Each row was made from one small tree. The marks that hang from a mark follow it in brackets, in alphabetical order. Every link used is in the known rows. Write each row's tree.
Known rows
pimeb[bisok]: [-24.2   7.2  -1.8   2.8 -10.0  -3.5  19.7  -2.8 -11.8   2.3   5.2  -6.3
  10.2  14.5   8.0  14.6   7.7  19.4  35.5   0.6  35.4  12.4 -24.4  -1.7]
foranen[kodafof pimeb[bisok[tobed[nube]]]]: [-11.5  36.8  -1.4   4.5 -19.8 -34.6  16.3 -54.2 -19.4  24.4  21.0  -9.5
 -21.7  20.9 -16.4  29.3   2.0  47.2   9.9  27.5  48.6  39.1  -6.5  -1.4]
seda[pimeb[bisok foranen[kodafof]]]: [  9.7  15.9   1.9   7.5 -18.8  -6.5 -21.0   8.8  18.8  37.8   8.4   7.2
 -35.1  13.6  32.4  10.0  40.5  29.3  21.4   0.3  22.7  18.7 -28.6 -12.3]
nube[tobed[pimeb[bisok foranen[kodafof]]]]: [-20.8  34.9  15.9  10.1   9.6  -0.3  -5.5   6.0   2.4 -30.9   4.9 -20.0
  29.4  29.0  18.1  18.0  -0.9  22.9  47.4  22.9  16.8  16.0 -24.5 -16.2]
nube[pimeb[foranen] tobed[bisok]]: [-15.3  21.5   4.0  19.8  30.0  -1.3 -34.4  18.2  15.7 -50.2 -51.0  21.9
 -23.0  26.5  18.2  26.6 -18.6  22.5  45.1  15.9   6.5  16.5 -39.7 -20.3]
bisok[pimeb]: [-31.4  11.6 -20.5  -8.7  15.4 -17.7  83.5  -5.0 -15.3 -34.6 -27.6 -11.6
  13.8   2.2 -14.4 -17.5  -4.6  12.2   8.5  10.9 -11.2   6.6 -43.0   0.4]
seda[pimeb[tobed]]: [-16.6  -1.0  -4.7 -13.1  16.0  -6.9   6.0  18.2  -1.3  13.9   3.5 -25.1
 -34.3  19.8  20.9 -15.5   9.3  13.9  25.5  25.2  14.5   5.7 -17.5 -10.0]
tobed[nube[pimeb[foranen]]]: [-22.3 -19.0  -0.4  21.8  20.5  18.9   5.9  30.6  -2.7 -13.4 -26.5  -3.0
 -54.7  -8.3 -11.8 -12.0 -31.6 -12.1  21.0   3.9  -7.8 -11.9 -45.3 -21.2]
kodafof[foranen[pimeb[tobed]]]: [ -1.6  23.8  -3.8 -18.2   6.1 -44.3   9.2   6.3 -37.9  27.4 -14.7  -6.6
 -18.8  29.4  -3.2  23.3 -19.9  -2.2  17.0   7.8  22.8  31.8   5.5  -3.1]
dise[foranen[pimeb[tobed]]]: [ -9.2  43.3   2.5 -24.0  -4.2 -49.5  -9.3 -26.1 -20.5  16.9   2.9 -17.1
 -27.3 -19.0  10.2  22.0 -13.4  28.1  33.1 -14.5  21.1  14.6   1.3  -5.1]
seda[pimeb[bisok foranen]]: [  8.9   9.2  -8.4   4.5  -8.5   1.7 -15.0  26.8  17.2  31.9   2.5  10.2
 -37.9  12.7  37.6   7.8  41.0  22.6  24.2  -1.7  15.1  12.2 -36.1 -13.4]
seda[pimeb[bisok[tobed] foranen]]: [  8.3   7.6 -12.7   6.6  -6.4   8.2  -7.0  16.0   7.0  18.9   4.0   7.8
 -37.8  18.1  32.0  10.0  57.8  31.7  20.3  15.0  11.0   9.4 -33.2  -2.7]
seda[pimeb[bisok foranen tobed[nube]]]: [ 13.7  -2.1  -4.6  17.4  -5.4  35.1 -36.8  39.4   8.0  36.5  17.1 -23.1
 -41.6  18.8  38.0   0.5  62.0  22.1  34.0   5.1  12.7   4.5 -28.3 -10.3]
seda[pimeb[bisok]]: [ -8.0  -3.1  -9.8  -5.3   6.0 -11.6  16.5  14.2  13.9  18.1   2.2   9.6
 -29.7  13.1  25.0  -3.8  15.1  19.7  18.7  10.3  17.3  10.6 -34.5 -12.5]
dise[pimeb[foranen]]: [ -8.3  44.1   3.2 -16.0   9.2 -41.9   2.1  -0.6 -19.2  36.4 -11.9 -11.9
 -25.0  -7.2  12.5  -4.6  -6.5  11.0  22.5 -17.1 -15.9  11.0  -1.7 -12.7]
foranen[pimeb]: [-23.9  33.9 -17.3 -21.7   8.3 -50.5  32.3 -13.6 -19.1  16.2  -6.4  -4.5
 -31.6  10.6  -7.5  13.3 -41.8  15.1  14.5  14.6  34.8  28.6 -19.5 -13.7]
tobed[bisok nube]: [-64.0 -12.2 -15.8  19.1  27.9  -1.7  66.5   8.2 -23.4 -52.8 -74.5 -27.2
 -29.4 -34.5 -27.0 -55.1 -55.3 -12.8  32.9 -17.0   7.0 -42.3 -52.4   4.7]
kodafof[foranen pimeb[bisok tobed[nube]]]: [ 18.6 -41.0  11.0   6.1  19.7  -6.3  -3.6  58.8 -38.9   1.7  -2.5  -8.5
  39.2  38.6  -0.7  14.0  18.3 -17.6   8.3  -1.8  -0.3  17.0  16.4   2.8]
nube[pimeb]: [-24.7  -9.3  -0.4  -5.4  24.5 -19.8  12.4  11.3   4.1 -18.8 -22.9  17.4
 -36.9  13.6  -5.3   9.6 -37.4   5.3  16.9  14.5   5.9  17.9 -32.3 -21.7]
foranen[kodafof pimeb]: [-24.0  48.2   4.1 -15.5 -12.9 -66.5  19.7 -50.1 -15.7  27.7   5.1 -10.0
 -26.3  12.4 -17.0  17.9 -43.2  30.5   8.6  17.8  50.7  41.6  -2.5 -13.0]
seda[pimeb[foranen tobed[bisok]]]: [ -5.5  12.0 -10.1   0.5   5.5   1.7 -16.3  28.9   2.4  11.7 -22.3 -24.4
 -43.9  10.3  31.1 -15.2  33.0  18.8  34.5  -0.4  13.7  -0.6 -27.2  -3.9]
pimeb[foranen]: [-20.3  26.7   1.5   3.0 -12.4  -5.2  -5.1  12.2 -17.5   6.0 -17.5 -15.7
 -17.9   1.5   9.4   6.0  -1.2   3.8  35.2  -5.9  20.4   2.0 -24.6  -6.7]
tobed[bisok[pimeb[foranen[kodafof]]] nube]: [-41.8   2.4 -22.4  29.4  15.4   6.8  71.0   3.7 -14.7 -53.5 -77.4 -25.0
 -20.2 -33.9 -25.5 -51.4 -14.0   2.2  20.7 -24.8 -12.7 -30.9 -62.8   9.2]

Write each row's tree
[  4.2  22.7  -8.0 -13.2  -1.0 -47.0  16.4   4.1 -27.9  30.0 -15.7  17.5
 -15.4  24.7  -0.2  32.1 -15.4   2.1  12.1  -2.4  24.1  35.5  -5.6  -4.5] => kodafof[foranen[pimeb[bisok]]]
[-31.2  -8.6  -1.2  19.7  13.2  14.4  28.3 -15.2 -28.7 -35.9 -17.4 -13.9
 -37.2   6.9 -25.5  -4.2   0.1  14.7  14.0  41.9  -2.1 -11.3 -26.9   5.0] => bisok[tobed[nube[pimeb[foranen[kodafof]]]]]
[-17.3  48.5   8.3 -13.6 -15.5 -47.8  -4.6 -44.7 -23.1  36.0  21.7 -37.7
 -19.4  28.4  -9.4  22.8 -16.2  38.5  20.7  25.1  57.2  45.7  12.3  -8.3] => foranen[kodafof pimeb[tobed]]
[-15.8  27.8  14.7  23.1  20.0  -8.7 -40.7   0.7  17.5 -43.4 -45.3  18.6
 -20.6  27.5  13.6  28.9 -19.3  29.6  43.0  17.2  14.6  22.6 -31.7 -20.0] => nube[pimeb[foranen[kodafof]] tobed[bisok]]
[ 14.5 -13.5   6.8   5.7  -0.4   6.6 -31.8  49.1 -22.7   3.5  17.4 -23.5
  40.3  36.9  19.5  23.3  47.4  12.0  25.0  -1.5  18.8  22.1   6.5  -1.0] => kodafof[pimeb[bisok foranen tobed]]
[ -6.6  24.3  -9.0 -15.3   8.6 -47.3  16.2   5.0 -38.3  15.6 -33.0  -6.4
 -19.3  23.4  -4.3  15.9 -21.4  -0.3  18.6  -1.2  23.1  26.6  -0.1   2.0] => kodafof[foranen[pimeb[tobed[bisok]]]]
[ 13.7   4.7   6.0  20.1 -16.3  27.4 -41.9  21.5  10.2  42.8  22.7 -25.9
 -39.4  20.2  33.4   3.4  61.2  28.9  31.8   6.5  21.1  10.8 -20.7  -9.8] => seda[pimeb[bisok foranen[kodafof] tobed[nube]]]
[ -1.8  44.0   8.0 -13.9   6.1 -22.9 -22.1   4.9 -27.7  43.7   4.8 -40.0
 -18.0   8.7  19.7   0.3  20.0  18.4  34.7  -9.5  -9.8  14.6  12.8  -7.6] => dise[pimeb[foranen tobed]]
[ 10.3  24.8   6.0  19.1 -34.4  41.1 -61.1  21.2 -18.3  33.0  28.9 -45.4
   8.8  35.6  36.7  37.2  82.7  34.5  59.3  -5.7  41.3  21.1  -5.4   4.3] => pimeb[bisok foranen tobed]
[ -4.0 -14.4  -5.9   7.9   8.9  22.0  -4.6  27.2   5.0  22.7  16.6 -23.2
 -33.3  19.2  25.1  -9.9  35.9  18.9  28.8  16.9  14.2   2.6 -27.0  -9.6] => seda[pimeb[bisok tobed[nube]]]
[ -3.9  21.3 -14.8   0.7  -1.5  -2.5  -2.8   0.2 -20.5  32.6  24.3 -30.3
 -23.6  25.7   4.9  23.3  11.2  29.2  29.6  13.6  41.2  29.9 -13.1  -7.9] => foranen[pimeb[bisok tobed[nube]]]
[-12.9   9.1  24.2  -1.2  -7.7 -40.6   5.7 -32.9 -20.5 -13.8  -0.9  -5.7
   6.5 -27.1  -7.2   8.0  -6.1  22.3  17.6 -12.4   6.9  -3.2   5.5   4.1] => dise[foranen[kodafof[pimeb[bisok[tobed[nube]]]]]]
[-12.0 -15.5   6.6  30.5   4.4  23.0  -7.8  18.9   3.8  -0.7 -11.1  -0.6
 -44.2  -1.5  -7.0   1.7  -9.5   2.7  22.6   0.0   3.4  -0.9 -41.3 -18.2] => tobed[nube[pimeb[bisok foranen[kodafof]]]]
[  7.0  -0.6  -3.9  16.6  -1.0  13.7 -25.4  13.1   4.4  -6.7  -5.7  22.3
 -33.4  27.9  13.3  40.4  37.6  31.0  23.3  12.6   7.8  25.3 -33.3  -8.9] => nube[pimeb[bisok[tobed] foranen]]
[-14.1  30.6  -8.9   3.4  -9.6 -12.2  46.6 -11.1 -10.2 -14.8 -21.9 -13.7
   7.8   3.3  -6.7  -4.3  21.1  22.2  11.3   0.5  -4.6  14.7 -37.2   0.3] => bisok[pimeb[foranen[kodafof]]]
[-11.9  22.9 -22.8  -1.9   1.2 -18.4  28.4 -17.9 -23.0  12.6   9.3  -3.4
 -27.1  18.8  -6.2  23.7   2.5  32.8  14.9  23.7  32.2  26.3 -23.0  -1.4] => foranen[pimeb[bisok[tobed[nube]]]]
[-38.7  40.4   0.7  12.7  17.7 -13.9  26.3 -16.6  -7.7 -58.0 -46.4 -11.9
  23.4  15.4   2.6  -1.0 -16.6  26.3  42.1  19.1  13.9   4.6 -33.1  -1.3] => nube[tobed[bisok[pimeb[foranen[kodafof]]]]]
[ 13.8 -30.1   2.9  -4.4  18.2 -33.5  25.5  35.4 -40.8 -16.1 -15.7  22.4
  42.9  37.6  -6.5  23.3  14.4  -8.4  -5.4   8.4  -2.6  21.9  12.1  10.1] => kodafof[foranen pimeb[bisok[tobed]]]
[-20.6  28.6  -2.6  11.2 -10.3  15.4 -26.8  17.3 -28.8  -7.0 -29.7 -55.2
  -9.7  10.6  17.0  -2.2  33.2  17.6  57.2 -14.7  30.3  -3.6 -14.3  11.3] => pimeb[foranen tobed[bisok]]
[ -9.8 -22.5   0.4  11.2  22.4   3.1  -4.2  54.0 -30.6 -26.7 -26.9 -35.9
  17.8  10.2  -1.0 -15.9   6.9  -8.5  22.3  -8.3   2.4  -7.0  -6.1   1.7] => kodafof[pimeb[foranen tobed[bisok nube]]]
[-13.8  43.8  -2.9 -21.2  -1.5 -52.3  -3.5 -27.0 -21.1   5.7 -15.2 -17.4
 -27.7 -24.9   9.2  14.3 -15.3  29.3  35.8 -23.4  21.6   9.1  -3.8   0.1] => dise[foranen[pimeb[tobed[bisok]]]]
[ -7.8 -10.8   0.9   0.1  16.4 -12.1  -7.7  46.4 -30.1 -24.7 -24.3 -30.5
  28.1  19.5   6.2  -4.6  13.1   0.0  23.6  -8.2  11.2   5.7   1.4   3.0] => kodafof[pimeb[foranen tobed[bisok]]]
[ -7.1   3.6  -2.3  10.0  11.1   7.1 -34.7  26.3  -0.1 -13.7 -32.0 -10.1
 -39.7  19.6  13.1  15.2  12.5  18.0  37.9  -3.6  10.5  16.4 -27.1 -10.1] => nube[pimeb[foranen tobed[bisok]]]
[-13.6   9.9   7.4  20.9  -8.3  43.4 -35.3  30.2 -29.8  13.0   2.9 -62.3
 -22.8  10.7   9.7  -2.7  28.2   2.7  50.0   3.7  17.1 -10.0 -13.3  -2.7] => pimeb[foranen tobed[nube]]
[ -8.2   6.7  -0.1  14.2   0.7   9.0 -18.3  18.8   2.9  14.8 -19.5 -32.7
 -51.8   2.6  19.6 -24.2  26.8  17.5  30.1   0.9  12.9  -6.7 -26.9  -5.4] => seda[pimeb[foranen[kodafof] tobed[bisok nube]]]
[ -0.2  31.8   9.3  24.3 -42.7  13.3 -22.8 -26.5 -19.8  12.3  15.0 -13.1
   2.8  23.3  10.8  37.3  68.5  46.4  33.9  10.2  37.1  19.1 -10.8  12.9] => pimeb[bisok[tobed] foranen[kodafof]]
[-17.3  -9.2  25.7   7.7  -4.4 -17.1   3.0  -6.4 -21.9  -1.1  16.1 -30.9
  30.0  22.4 -12.5   2.4  -0.7  15.0  15.4  13.6  31.6  18.0  10.7  -2.5] => foranen[kodafof[pimeb[bisok tobed[nube]]]]
[ 11.7 -24.9   6.7  16.4   5.8  21.6 -27.9  56.8 -23.5   1.0  14.8 -28.5
  30.7  27.7  12.2  11.5  41.7   3.5  23.2  -2.3  10.9  10.0   0.0  -3.0] => kodafof[pimeb[bisok foranen tobed[nube]]]
[-10.2  31.2 -22.7  -9.6  -2.6 -29.1  25.7 -23.1 -21.8  14.6  10.8   0.0
 -19.8  25.1  -0.9  32.8   6.9  38.6  16.1  24.5  38.8  34.7 -17.5   0.1] => foranen[pimeb[bisok[tobed]]]
